Every row comes from one small tree of marks. Brackets hold a mark, then the marks that hang from it, in alphabetical order. Every link used is in the known rows. Which tree was each row made from?
Known rows:
[resib [neki [zipu basob] zizak] pibir]: [-33   7   3 -17 -33 -13 -10  -2  -9 -17  21   5   1 -17  -3  20 -11   1
  18  -4  -1  -1   9 -11]
[dekup riti zizak]: [ -6  -3   0  -3 -21   1   2 -20  -9   8  14   3  -4  -5  -6  -1 -11   8
   1   3  -3   2   2  -7]
[dekup [riti [neki zipu]] zizak]: [  2   4  -1  -9 -37  10 -18 -31 -11   4  26   4   1 -10  -5  -4  -4   2
   0  -4  -5  -4   1 -16]
[basob zipu]: [-19  -3   1  -7 -15 -11   2   3  -3   3  -5   0   2  -1   1  -5   5  -5
  -1  -5   1   0  -2  -2]
[resib neki [pibir zipu]]: [ -5   4   3 -21 -24 -19 -18   6  -3  -4  11   0   0 -12   3   5   6  -4
   6  -1   3   3   4   2]
[resib pibir]: [-17   2   2  -7   7 -11  -3   8  -3  -4   7   3   0  -4  -3  -1   0  -6
   4  -3   4   3   3   2]
[dekup [riti [neki resib]] zizak]: [ 13   6  -4   4 -34  11 -12 -44 -11   1  12   1   1 -11  -2   2 -11   5
  -7   0 -10  -2   1  -8]
[resib [pibir zipu]]: [-12   2   3 -19 -15 -14 -17   9   1  -1   7   1   1  -8  -4  -1  11  -7
   2   2   0   2   2  11]
[riti dekup [neki resib]]: [ 23  10  -6   8 -39  -1 -18 -21  -3 -11  -4   4   4  -2   1   0  -5  -1
  -2  -3  -8   0  -1  -5]
[pibir [zipu basob]]: [  7  -1   2  -9 -46 -16 -18   9   1  -5   5  -3   1  -4   0   9   2  12
  -1  14  -8   0   0   3]
[dekup [riti [neki resib zipu]] zizak]: [  8   9  -3  -4 -40  19 -19 -47 -13  -1  20   1   2 -14  -3   1  -6  -1
  -6  -5 -10  -9   2  -7]
[dogi riti]: [-5 -2 -2  2  1 -6 -5 -8  5  4  6  2 -1 -9  7  1  1 -3 -4  6  1 -6 -1  8]
[resib neki pibir]: [-12   4   1  -9  -2 -16  -5   5  -7  -7  10   3  -1  -7   3   6  -4  -4
   9  -7   6   5   6  -6]
[pibir zipu]: [  6   0   1 -13 -24  -4 -15   0   4   2   1  -2   1  -4  -1  -2   9  -1
  -2   5  -3  -2  -1   7]
[neki resib zipu zizak]: [-11   9  -1  -5 -11  24  -2 -32  -1  -8   2   0   3 -14  -5   8  -1  -9
   2  -7  -8 -13   4  11]
[zipu basob]: [ -2  -1   0   3 -24 -12  -4   8  -3  -7   3  -1   0   0   0  11  -8  13
   3   9  -4   2   1  -7]
[dogi riti zizak]: [  9  -7  -1  -4  13  -2   3 -21   6   2   7  -1  -1   2   3   2   5  -3
  -1   5  -3  -6  -1  13]
[riti [dekup zizak] [neki resib]]: [  7   5  -6   3 -54  -2  -9 -35  -8 -11  -4   4   4  -2  -8  -1  -6   3
  -3  -3 -12   2   3  -8]
[riti dekup]: [  4   1  -2   1 -25  -9  -5   2  -1  -4  -1   7  -1   3  -1  -3  -5   4
   5  -1  -2   3   0  -5]
[neki [zipu basob]]: [ -3   2   1  -4 -29  -6 -13   5  -5  -8  12  -1   1  -4   0  10  -3   8
   4   4  -4  -5   1  -4]
[riti [dekup zizak] neki]: [ -2   0  -4  -2 -50  -9  -8 -18  -7  -6   2   8   3   2 -10  -6  -4   5
   2  -2  -7   6   2 -17]
[dogi [riti [dekup zizak] neki]]: [ -7  -3  -7  -1 -50 -17 -12 -25  -2  -3   8  10   2  -7  -2  -4  -4   1
  -3   3  -6   1   1 -10]
[neki [zipu basob] zizak]: [-21   2   1  -8 -32   2  -5  -7  -1 -10  11   3   1  -9  -7  14  -8   4
  10   2  -7  -6   4  -6]

Write each row's tree:
[-23   4   3 -22 -52 -24 -15   2  -3 -13  13   3   2 -18  -3  20  -5   4
  14   6  -4   4   8  -5] => [resib [neki zizak] [pibir [zipu basob]]]
[ -3   7   1 -13 -19  -7 -18  -8   0  -6   2  -1   2 -12  -2   3  10  -8
  -4   2  -5  -3   3  20] => [neki [resib [pibir zipu]]]
[-24   5   3 -25 -25 -10 -10  -6   0  -6  10   4   1 -18  -3   8   2  -8
  12  -3   0   2   8   2] => [resib [neki zizak] [pibir zipu]]
[  1   3  -1  -6 -60  -3 -23 -23 -14  -3  29   4   1 -10  -4   8 -12  14
   2   4 -10  -2   2 -22] => [dekup [riti [neki [zipu basob]]] zizak]
[-21   7   1 -14 -45 -14 -13 -11   0 -15   4   1   3 -18  -8  18  -3   1
   3   9 -11  -3   6  13] => [neki [resib [pibir [zipu basob]]] zizak]
[-30  10   1  -9 -28  -2  -8 -15  -5 -18  12   3   3 -17  -8  19  -9  -4
   9  -3  -8  -8   7   6] => [neki [resib pibir] [zipu basob] zizak]
[-16  -7  -5  -2 -41 -19  -2 -18  -1   0   4   9  -2  -5  -4  -3  -4   3
   0   6  -4   0   2   1] => [dogi [riti [dekup zizak]]]
[-13   3  -4   0  -8   3 -10 -26   7  -1   9   7   4 -17   2   4  -2  -9
   0   3  -3  -6   1  -5] => [dogi [riti [neki zizak]]]
[ -7   5  -6   1 -33  -6 -15 -23   6  -5   6  14   3 -14   0   1  -6  -6
   4   2  -4  -3   1  -9] => [dogi [riti dekup [neki zizak]]]
[-16   6  -3  -7 -13  10 -18 -30   5  -2  17   7   4 -20   2   3   3 -14
   1  -2  -3 -13   1  -1] => [dogi [riti [neki zipu zizak]]]
[-20   8   2 -17 -20   1 -10 -19   3  -8   2   2   3 -18  -8   7   5 -12
   1   1  -7  -5   6  20] => [neki [resib [pibir zipu]] zizak]
[  4   1  -2  -2 -32   3 -10 -27 -10   5  17   4   0  -7  -5  -3 -10   6
  -2   0  -5   3   1 -18] => [dekup [riti neki] zizak]
[ -6   8  -2  -6 -65  -6 -22 -12  -3 -17  13  11   5  -8  -7  10 -11   6
  13   0 -10  -3   2 -20] => [riti dekup [neki [zipu basob] zizak]]
[  8  17  -2  -3 -25  27 -21 -45  -5  -3  21   5   3 -21   0   6  -9  -7
   1  -6 -10 -12   1  -5] => [dekup [riti [neki resib zipu zizak]]]
[-15   6   2 -14 -30 -21 -18   9 -12 -15  22   0   0 -11   3  16  -6   4
  13  -4   1   1   6 -10] => [resib [neki [zipu basob]] pibir]
[  2   9  -1  -1 -15  12 -11 -25  -2   3  17   8   1 -14  -2   1 -12   1
   5   0  -4  -1   0 -18] => [dekup [riti [neki zizak]]]
[ 26  16  -2   1 -22  19 -29 -34  -9  -1  21   1   2 -15   7   2  -5  -3
  -4  -5  -7 -11  -2  -5] => [dekup [riti [neki resib zipu]]]
[-15   7   1 -13 -15  12  -4 -19  -3  -7  11   2   1 -13   1  10  -5  -7
  11 -10  -1  -7   6  -7] => [resib [neki zipu zizak]]
[  3   7  -6  -4 -61   6 -19 -38 -10 -13   4   4   5  -5  -8  -2  -2  -2
  -2  -8 -13  -5   3  -5] => [riti [dekup zizak] [neki resib zipu]]
[-30  10   1 -12  -5  11  -6 -23  -3 -12   8   4   2 -18  -8   8  -1 -16
   6 -10  -4  -9   7  13] => [neki [resib pibir] zipu zizak]
[ -3   6  -3  -1 -36  -1  -9 -17   2  -8   1  11   4  -5  -6  -1  -8  -1
   9  -4  -5   2   2 -16] => [riti dekup [neki zizak]]
